Each row was made from one small tree. Brackets hold a mark, then the marks that hang from it, in alphabetical order. Every link used is in the known rows. Write each row's tree.
In the rows, zero is written as 100.
Known rows
(W (P B (T R))): [115, 105,  90, 112,  92,  98, 102,  93,  91, 100,  94,  93, 100, 110,  97,
 120,  94, 119, 101,  78, 104,  99,  99,  96, 102,  98, 102, 103, 139, 117,
  85,  99, 117, 106, 105, 100,  95, 118, 106,  89,  92, 108, 103, 112,  86,
  65]
(B (P T) R): [113, 100, 100, 102,  98,  95, 101, 103,  98,  95,  97, 106,  96, 102, 104,
 110,  74, 108, 106,  85,  98, 100, 101,  91,  95,  99,  62, 100, 119, 111,
  96,  97, 118, 131, 101, 100,  98, 112, 100, 102, 100, 107, 101,  89,  92,
  83]
(T K (Y B)): [106,  98,  94, 117,  91,  95, 101, 107, 104,  91,  94,  81,  93,  95,  91,
 101, 103, 105,  98,  99, 106, 121, 101, 100,  93, 102, 110, 103,  99,  92,
  91,  94, 138,  95,  97,  98, 100, 102, 101, 110, 104,  97,  97,  75,  92,
 102]
(K (T P (R B))): [113, 101,  93,  95,  96, 108, 105,  92, 101, 122,  96, 105, 104, 112,  94,
 109,  98, 106, 107,  73,  97, 102,  92,  90,  99, 100, 105, 107, 140, 108,
  96, 104, 127, 106, 101,  91, 103,  75, 129,  98,  96,  97, 104,  69,  85,
  34]
(R (T (P B) Y)): [114, 101,  93, 111,  97, 104,  96, 100,  93, 101, 100,  76,  86,  93,  94,
 113,  98, 106, 100,  81, 108, 108,  87,  90, 103, 100,  93, 100, 145, 104,
  78, 100, 140,  94, 100,  94,  88,  77, 120,  97,  94,  98, 106, 116,  86,
  75]
(P B (T K R Y)): [110,  97,  92, 116,  87,  99, 105,  98,  93,  82,  91,  75,  99,  98,  89,
 113,  95, 114,  97,  88, 106, 119,  88,  89, 104,  94, 104,  95, 136, 111,
  65,  95, 161,  95, 107,  95,  94,  98, 102,  96, 100, 104,  89, 115,  93,
  64]
(P B T): [106,  99,  94, 111, 101, 100, 101,  96,  89,  93, 100,  92, 104,  97,  97,
 110,  91, 111,  95, 100, 101,  93, 104,  95, 105,  97,  91,  97, 133, 120,
  71,  93, 109, 102, 105,  96,  95,  96,  99,  96,  97, 104,  96, 120,  91,
  88]
(R (B (Y (T K P)))): [116,  93,  95, 116,  92, 100,  99, 104, 103, 116,  91,  95,  77, 110,  95,
 101,  79, 122, 106,  73, 116, 119, 101,  95, 107, 108,  98, 114, 112, 117,
  96,  91, 152, 101,  91,  96, 102,  84, 111, 107, 104,  92, 105,  82,  78,
  70]
(T K P R (Y B)): [118, 100,  92, 114,  81,  95, 102, 105, 107, 108,  93,  86,  91, 108,  87,
 102, 103, 109, 102,  77, 103, 127,  94,  87,  97, 100, 113, 103, 105,  82,
  91, 100, 170,  93,  94,  96, 104,  80, 104, 105, 103,  97, 103,  62,  91,
  69]
(Y (T K)): [105,  95,  93, 112,  91,  95, 102, 106, 103,  92,  94,  99,  90,  97,  94,
  96,  97, 103,  99,  90,  99, 107, 110, 102, 105, 105, 111, 111, 101, 112,
  95,  89, 120,  98,  93,  99, 105, 103,  90, 107, 110,  97,  97, 106,  90,
  92]
(T K R (Y B)): [109, 100,  94, 113,  87,  95, 104, 106, 105,  97,  93,  84,  97, 101,  88,
 104, 104, 106, 100,  91, 106, 127, 100,  95,  96, 100, 115, 104, 101,  88,
  92,  96, 154,  96,  99,  97, 103, 101,  98, 107, 104,  98,  95,  70,  92,
  78]
(T K (P B) R Y): [116,  99,  95, 111,  83,  97, 103,  98,  97, 101,  92,  83,  90, 104,  88,
 106,  99, 110, 101,  74, 107, 124,  79,  84, 101,  95, 111,  96, 111,  90,
  76, 101, 174,  90, 101,  92, 101,  78, 111,  97, 100, 102,  99, 109,  93,
  60]
(P (B R Y) T): [110, 102, 102, 120,  99,  94, 101, 102,  89,  94,  99,  90,  97, 106,  99,
 110,  63, 135, 106,  92, 122, 113, 103,  93, 100, 101,  58,  97, 125, 127,
  72,  89, 128, 120, 105, 100,  90, 105, 110, 102,  98, 104,  93, 118,  91,
  87]
(K (T Y)): [ 98, 104,  98, 111,  97,  99,  97, 102, 100,  88,  99,  80,  99,  88,  95,
 105, 104, 103, 102,  93, 101, 113,  94, 102,  92, 101, 106, 102, 123, 106,
  96,  99, 108,  97, 102,  95,  86,  99, 122, 105, 102,  95,  98,  98,  99,
  95]
(R (T Y)): [101, 101,  97, 106, 100, 106,  99, 103, 102,  90, 100,  78,  91,  90,  98,
 110, 102, 100, 101,  95, 107, 111,  93, 102, 101, 101,  95, 104, 136, 104,
  96, 100, 118,  96, 101,  99,  87,  98, 113, 101,  97,  95, 100, 100,  95,
  92]
(W (P T)): [107, 102,  94, 107,  95, 100,  98,  97,  99,  95,  96,  93,  95, 106, 102,
 111,  97, 115, 102,  90,  99,  96, 102, 104,  98, 104,  97, 105, 130, 115,
 100,  99,  94, 107,  99, 104,  91, 120, 105,  95,  94, 104, 108,  93,  94,
  95]
(B P (R T) Y): [113, 103, 105, 104, 102,  99,  97, 110,  97, 100,  96, 100,  85, 108, 108,
 114,  64, 119, 113,  78, 121, 118,  97,  95,  94, 107,  61, 102, 116, 111,
 114, 100, 124, 130,  98, 103,  90, 117, 114, 109,  98,  99, 103,  92,  91,
  79]
(B Y): [101, 102, 105, 107, 100,  97,  95, 103,  99, 102, 100,  93,  96, 108, 102,
 101,  86, 119, 105,  96, 115, 116,  99, 100,  99, 104,  94,  98,  93, 104,
 104,  99, 111, 100,  99, 100,  92, 105, 105, 103,  99,  97, 100,  99, 103,
 108]
(Y B (T P R)): [120, 102,  86, 117,  87,  91, 101, 107, 103, 127, 102, 105,  93, 104,  87,
 102,  97, 108, 103,  68,  96, 105, 125,  88, 107, 103, 106, 117, 112,  98,
  94,  91, 141, 100,  88,  98, 110,  78,  91, 105, 106,  94, 108,  74,  75,
  69]
(P (B Y) (T K R)): [111,  99,  97, 117,  91,  95, 102, 100,  91,  91,  91,  88, 100, 115,  95,
 111,  77, 132, 102,  86, 119, 121,  94,  90, 106,  99,  99,  95, 125, 118,
  74,  94, 153,  99, 107,  94,  92, 103, 100, 100, 101, 104,  88, 116,  96,
  64]
(W (P (B R) (T K))): [113,  99,  93, 116,  89,  98, 108,  98,  94,  84,  88,  95,  91, 110,  98,
 110,  80, 125, 102,  83, 110, 106,  94,  99,  92, 104,  77, 101, 128, 124,
  76,  94, 124, 124, 103, 101,  97, 124, 113,  97,  95, 110, 100, 112,  85,
  71]
(B P Y): [109, 102, 107, 103, 100,  94,  89, 107,  97, 104,  97,  97,  89, 105, 106,
 107,  79, 114, 110,  86, 113, 114,  96,  96,  96, 104,  93,  97,  87,  98,
 121, 100, 117, 108,  99, 100,  94, 114, 101, 105, 100, 101, 104,  95,  98,
 104]

Which tree is each row?
[117,  98, 103, 116,  89,  92, 102, 103,  97, 103,  92,  97,  86, 118,  97,
  97,  67, 130, 107,  78, 124, 124,  85,  87,  97, 104,  72,  96,  95, 105,
  80,  96, 156, 115,  97,  96,  99,  88, 120, 104, 102, 104,  99, 111,  93,
  75] => (T K (P (B R Y)))
[108, 100,  96, 106, 102, 104, 108, 102,  92,  95,  98, 100,  96, 100, 100,
 111,  83, 109, 102,  91, 111, 100, 100,  98,  99, 100,  68, 101, 135, 119,
  78,  95, 112, 121, 104,  99,  97, 101, 116, 102,  96, 101,  97, 122,  84,
  68] => (P (B (R T)))
[106,  99,  97, 102,  96, 106, 105,  95, 102, 109,  97,  83,  95,  96,  95,
 116, 100, 100, 103,  88, 105, 119,  91,  96, 102,  93,  99, 104, 120, 101,
  95, 102, 140, 100, 105,  97, 101,  95, 112,  97,  95,  95,  97,  78,  86,
  64] => (T (R B) Y)
[114,  94,  92, 104,  95, 113, 103,  97, 105, 103,  90,  79,  81, 101,  94,
 112,  98, 104, 102,  82, 108, 116,  78,  95, 100, 102, 100, 107, 148, 106,
  88, 103, 154,  98,  98,  94,  94,  80, 128, 102,  96,  94, 106,  74,  83,
  54] => (R B (T K P Y))
[113,  99, 104, 104,  96,  99,  99, 111, 100,  90,  88, 100,  82, 113, 107,
 110,  65, 121, 113,  77, 122, 124,  90,  96,  92, 110,  71, 102, 111, 109,
 111,  98, 140, 128,  98, 101,  94, 120, 114, 112, 102, 101,  99,  90,  93,
  72] => (B P (R (T K)) Y)
[112, 102, 109, 105,  99,  91,  97, 108,  98, 103,  96, 103,  87, 110, 106,
 106,  65, 119, 114,  80, 118, 120,  97,  94,  91, 105,  64,  99,  84, 100,
 116,  99, 126, 127,  99, 103,  98, 117, 108, 108, 101, 102, 102,  90,  96,
  96] => (B P R Y)
[113, 105,  97, 118,  91,  95, 102, 101,  95,  98,  99,  87,  93,  94,  92,
 104,  86, 115, 106,  75, 108, 115,  89,  88,  92, 100,  74,  99, 130, 109,
  72,  97, 138, 115, 101,  91,  92,  81, 136, 103,  99,  99, 101, 110,  88,
  70] => (K (T (P (B R)) Y))
[113, 101, 105, 110,  98,  93,  97, 106,  97,  96,  97,  99,  90, 108, 106,
 110,  60, 126, 113,  81, 115, 115, 100,  91,  95, 104,  56,  99, 113, 114,
 102,  97, 128, 130, 100, 103,  91, 116, 104, 105, 101, 104, 101,  88,  94,
  89] => (B (P T) R Y)
[114,  96,  98,  99, 103, 110,  97, 103,  98, 102,  87,  94,  83, 113, 107,
 118,  75, 115, 109,  82, 120, 117,  87, 100,  98, 109,  97, 107, 126, 116,
 114,  99, 136, 116, 103,  97,  94, 114, 117, 108,  96,  97, 101,  77,  83,
  60] => (R (B P Y) (T K))
[111,  96,  98, 108,  95, 104, 106,  97,  99, 101,  89,  90,  97, 118,  98,
 113,  77, 128, 106,  87, 117, 122,  92,  94, 105, 102,  97, 103, 132, 121,
  87,  97, 151, 105, 106,  97,  97, 102, 107, 101, 100,  99,  91,  75,  91,
  52] => (P (T K (R (B Y))))
[105,  96,  98, 101,  96, 105, 109, 105, 103,  87,  91, 103,  92, 107,  99,
 103,  84, 108, 103,  92, 109, 110,  93, 100,  96, 104,  78, 105, 124, 111,
  92,  98, 121, 119,  99,  99,  99, 105, 113, 107, 102, 100,  95,  96,  95,
  68] => (B (R (T K)))
[107,  98,  92, 109,  90, 100, 100,  99, 101,  86,  88,  93,  93, 110,  99,
 106,  97, 116, 101,  90, 102, 103,  94, 102,  95, 106, 107, 103, 125, 114,
  98,  99, 110, 105,  99, 103,  93, 123, 104,  98,  98, 106, 104,  92,  97,
  87] => (W (P (T K)))
[114,  96,  98, 103,  92,  96, 105, 105, 100,  84,  91, 107,  93, 106, 101,
 105,  75, 110, 106,  86, 100, 107,  94,  91,  93, 102,  71,  99, 114, 110,
  94,  96, 132, 130,  99, 101, 101, 115,  97, 106, 105, 110,  98,  87,  93,
  75] => (B (P (T K)) R)
[111, 101, 100, 128,  96,  90, 101, 109,  92, 102, 101,  94,  85,  98,  96,
 106,  65, 130, 107,  79, 121, 118, 116,  98, 104, 106,  66, 108, 103, 125,
  82,  85, 129, 118,  97, 100,  98, 106, 105, 107, 103,  96,  96, 129,  79,
  92] => (P (B R (Y T)))
[106,  97,  95, 102,  90,  99, 106,  99, 102,  89,  91,  99, 105, 110,  94,
 104,  96, 111,  99,  92,  98, 108,  95,  93, 103,  98, 105,  99, 127, 108,
  84,  98, 136,  99, 103,  97, 100,  99,  93,  98, 103, 104,  92,  92, 101,
  63] => (P (T K R))
[115, 104,  98, 113,  95,  91,  99, 110, 101, 102,  99,  93,  87,  92,  96,
 111,  84, 104, 109,  84, 106, 120, 108,  94,  87, 102,  72, 105,  94,  92,
 104,  95, 137, 128,  96, 102, 101, 114, 104, 110, 101, 100, 104,  68,  82,
  97] => (T (Y (B P R)))
[114, 109,  91, 110,  93,  93,  95, 107,  99, 103,  97,  89, 100,  93,  93,
 116,  98, 103, 107,  73,  99, 117, 106,  91,  89, 102, 112, 106, 118,  94,
 110,  97, 135, 110, 100,  95,  96, 107, 111, 109, 101,  98, 100,  64,  85,
  71] => (K (T R (Y (B P))))
[116,  97,  98, 112,  88,  88,  94, 112, 100, 100,  90, 100,  83, 108,  99,
 108,  75, 118, 110,  65, 113, 126, 105,  92, 103, 108, 107, 109,  90, 105,
 118,  92, 156, 107,  95,  98, 102, 116,  90, 109, 110,  97,  99,  97,  89,
  73] => (B P (Y (T K R)))
[113,  98,  87, 117,  85,  91, 106, 110, 102, 104,  95, 104,  95, 101,  88,
 102,  97, 107,  99,  81,  99, 112, 124,  97, 104, 106, 117, 115, 104, 103,
  93,  88, 142, 101,  93,  98, 111, 102,  84, 110, 110,  96,  96,  80,  80,
  70] => (Y B (T K R))
[105,  99, 104, 108,  96, 101, 104, 110, 101,  88,  92,  95,  88, 114, 102,
 104,  70, 127, 108,  89, 124, 125,  91, 101,  97, 109,  72, 103, 117, 114,
  97,  97, 133, 117,  99, 101,  92, 110, 118, 111, 103,  97,  95,  97,  98,
  75] => (B (R (T K)) Y)
[109,  96,  95, 107,  91, 105,  98, 104, 106,  92,  91,  79,  83, 101,  94,
 103, 101, 104, 101,  83, 106, 117,  80,  94,  98, 103, 102, 103, 136,  96,
  92, 103, 150,  93,  96,  95,  90,  81, 118, 102, 100,  96, 106,  90,  95,
  75] => (R (T K P Y))
[115, 109,  90, 115,  88,  95,  98, 103, 103, 113, 100,  87, 101, 101,  85,
 107, 103, 110, 106,  73, 100, 118, 102,  87,  92, 101, 110, 107, 130,  92,
  92,  99, 144,  97,  95,  92,  96,  78, 121, 106, 101,  95, 104,  63,  87,
  64] => (K (T P R (Y B)))
[114,  99,  91, 111,  95, 100,  96, 110, 101,  89,  92,  83,  85,  94,  97,
 114,  95,  99, 103,  86, 106, 117,  99,  98,  91, 106, 106, 107, 124,  97,
 106,  96, 145, 108,  97,  98,  94, 111, 103, 112, 100,  99, 103,  69,  83,
  82] => (R (T K (Y (B P))))
[115, 100,  97,  89, 100, 106, 103,  96,  98, 118,  95, 107,  96, 106, 102,
 118,  92,  96, 107,  77,  99, 104,  95,  93, 100,  97, 100, 104, 109, 101,
 113, 103, 129, 116, 104,  98, 109, 106, 104,  99,  96, 102, 102,  73,  83,
  53] => (T (R (B P)))
[108,  96,  91, 108,  86,  94, 105, 106, 103,  97,  92, 104,  94, 103,  92,
 100,  97, 106, 101,  81,  98, 111, 109,  97, 107, 103, 114, 110, 105, 107,
  96,  93, 137,  98,  96,  99, 108, 101,  88, 105, 109,  96,  95, 102,  89,
  68] => (Y (T K R))
[102, 106,  92, 118,  97,  95,  96, 105,  99,  95, 101,  82, 102,  89,  91,
 106, 103, 106, 101,  95, 102, 114, 110, 101,  90, 103, 108, 108, 123, 104,
  93,  92, 111, 101,  98,  96,  90,  98, 116, 110, 101,  95,  98,  74,  88,
  96] => (K (T (Y B)))
[116,  99,  89, 115,  90, 102,  98, 107, 104, 100,  94,  80,  85, 101,  90,
 104, 101, 107, 101,  85, 107, 117,  94,  93,  96, 106, 106, 108, 134,  94,
  89,  97, 153,  96,  93,  96,  94,  81, 113, 109, 101,  95, 107,  68,  87,
  76] => (R (T K P (Y B)))
[110, 106,  92, 114,  98,  95,  92, 108,  98,  97,  98,  86,  96,  86,  96,
 113,  96, 101, 105,  83,  99, 112, 107,  97,  84, 104, 106, 107, 116,  98,
 108,  94, 120, 112,  98,  96,  92, 108, 112, 111, 101,  98, 103,  69,  85,
  93] => (K (T (Y (B P))))
[101,  96,  95, 106,  94, 105, 100, 105, 103,  80,  91,  77,  89,  94,  96,
 107, 102, 102,  99,  95, 107, 119,  87, 102,  99, 102, 106, 102, 132, 105,
  94, 100, 134,  95, 101,  99,  89, 102, 111, 104, 100,  96,  97,  98,  98,
  84] => (R (T K Y))
[115,  99,  95, 110,  91, 104, 103,  95, 101, 105,  84,  87,  91, 124, 100,
 121,  80, 134, 108,  75, 120, 123,  89, 101,  99, 107, 102, 107, 135, 123,
 101, 101, 141, 110, 103, 101,  93, 123, 116,  98,  94, 101, 100,  71,  84,
  51] => (W (P (T K (R (B Y)))))
[117, 105,  93, 112,  87,  94,  99, 102, 104, 119, 100,  87,  95, 102,  88,
 105, 104, 106, 104,  79, 102, 120, 101,  86,  99,  99, 103, 104, 110,  81,
  93, 101, 155,  94,  94,  97, 102,  78, 105, 101,  99,  98, 107,  65,  89,
  76] => (T P R (Y B))
[110, 100,  98, 108,  96,  97,  93, 102,  97,  89,  98,  80,  91,  89,  99,
 113,  90, 102, 104,  88,  98, 108,  97,  93,  98,  98,  88,  98, 126, 104,
  98, 100, 129, 107, 100,  99,  89, 107,  98, 100,  99, 102, 103,  90,  93,
  98] => (B (P (T Y)))
[109,  97,  88, 121,  90,  92, 102, 111, 100,  99,  96, 100,  93,  97,  90,
  97,  97, 106,  98,  90, 101, 107, 125, 102, 102, 108, 113, 117, 101, 108,
  93,  85, 124, 101,  92,  99, 107, 103,  86, 113, 110,  96,  99,  84,  79,
  94] => (Y B (T K))
[110, 103,  93, 109,  96,  99, 104,  95,  90,  98,  98,  94, 107, 103,  94,
 114,  92, 112,  97,  90, 100,  98, 102,  90, 107,  93,  97,  98, 136, 116,
  72,  97, 126, 102, 107,  96,  98,  95,  97,  93,  96, 105,  92, 118,  91,
  64] => (P B (T R))
[112, 100, 100,  95, 101, 102, 101, 106,  98,  97,  97, 108,  89, 100, 104,
 112,  79, 101, 109,  80, 103, 102,  98,  96,  95, 104,  66, 104, 123, 107,
 110, 100, 113, 132, 100, 102,  98, 113, 109, 106,  98, 101, 105,  92,  88,
  71] => (B P (R T))
[116,  99,  99, 110,  87,  95, 100, 101,  94, 110,  92,  93,  91, 121,  94,
 103,  82, 127, 106,  74, 120, 125,  84,  84, 104, 102, 105,  95, 100,  97,
  85, 100, 165,  95, 100,  92, 100,  83, 110, 100, 101, 103,  98, 110,  96,
  60] => (T K (P (B Y)) R)
[109, 102,  94, 107, 101, 101, 107, 108, 100, 104, 101, 103,  98, 102,  97,
 107,  86, 108, 103,  94, 107, 103, 115, 100,  94, 106,  71, 110, 129, 110,
  92,  93, 109, 123,  98, 101, 101, 103, 109, 109,  99,  97, 101,  76,  83,
  77] => (Y (B (R T)))
[112, 102,  88, 117,  92,  91, 103, 108, 100, 114, 102, 104,  99,  97,  89,
 106,  98, 106, 100,  81,  99, 106, 131,  97, 107, 103, 108, 117, 108, 105,
  96,  88, 125, 102,  93, 100, 110,  98,  85, 107, 105,  94, 100,  82,  78,
  78] => (Y B (T R))
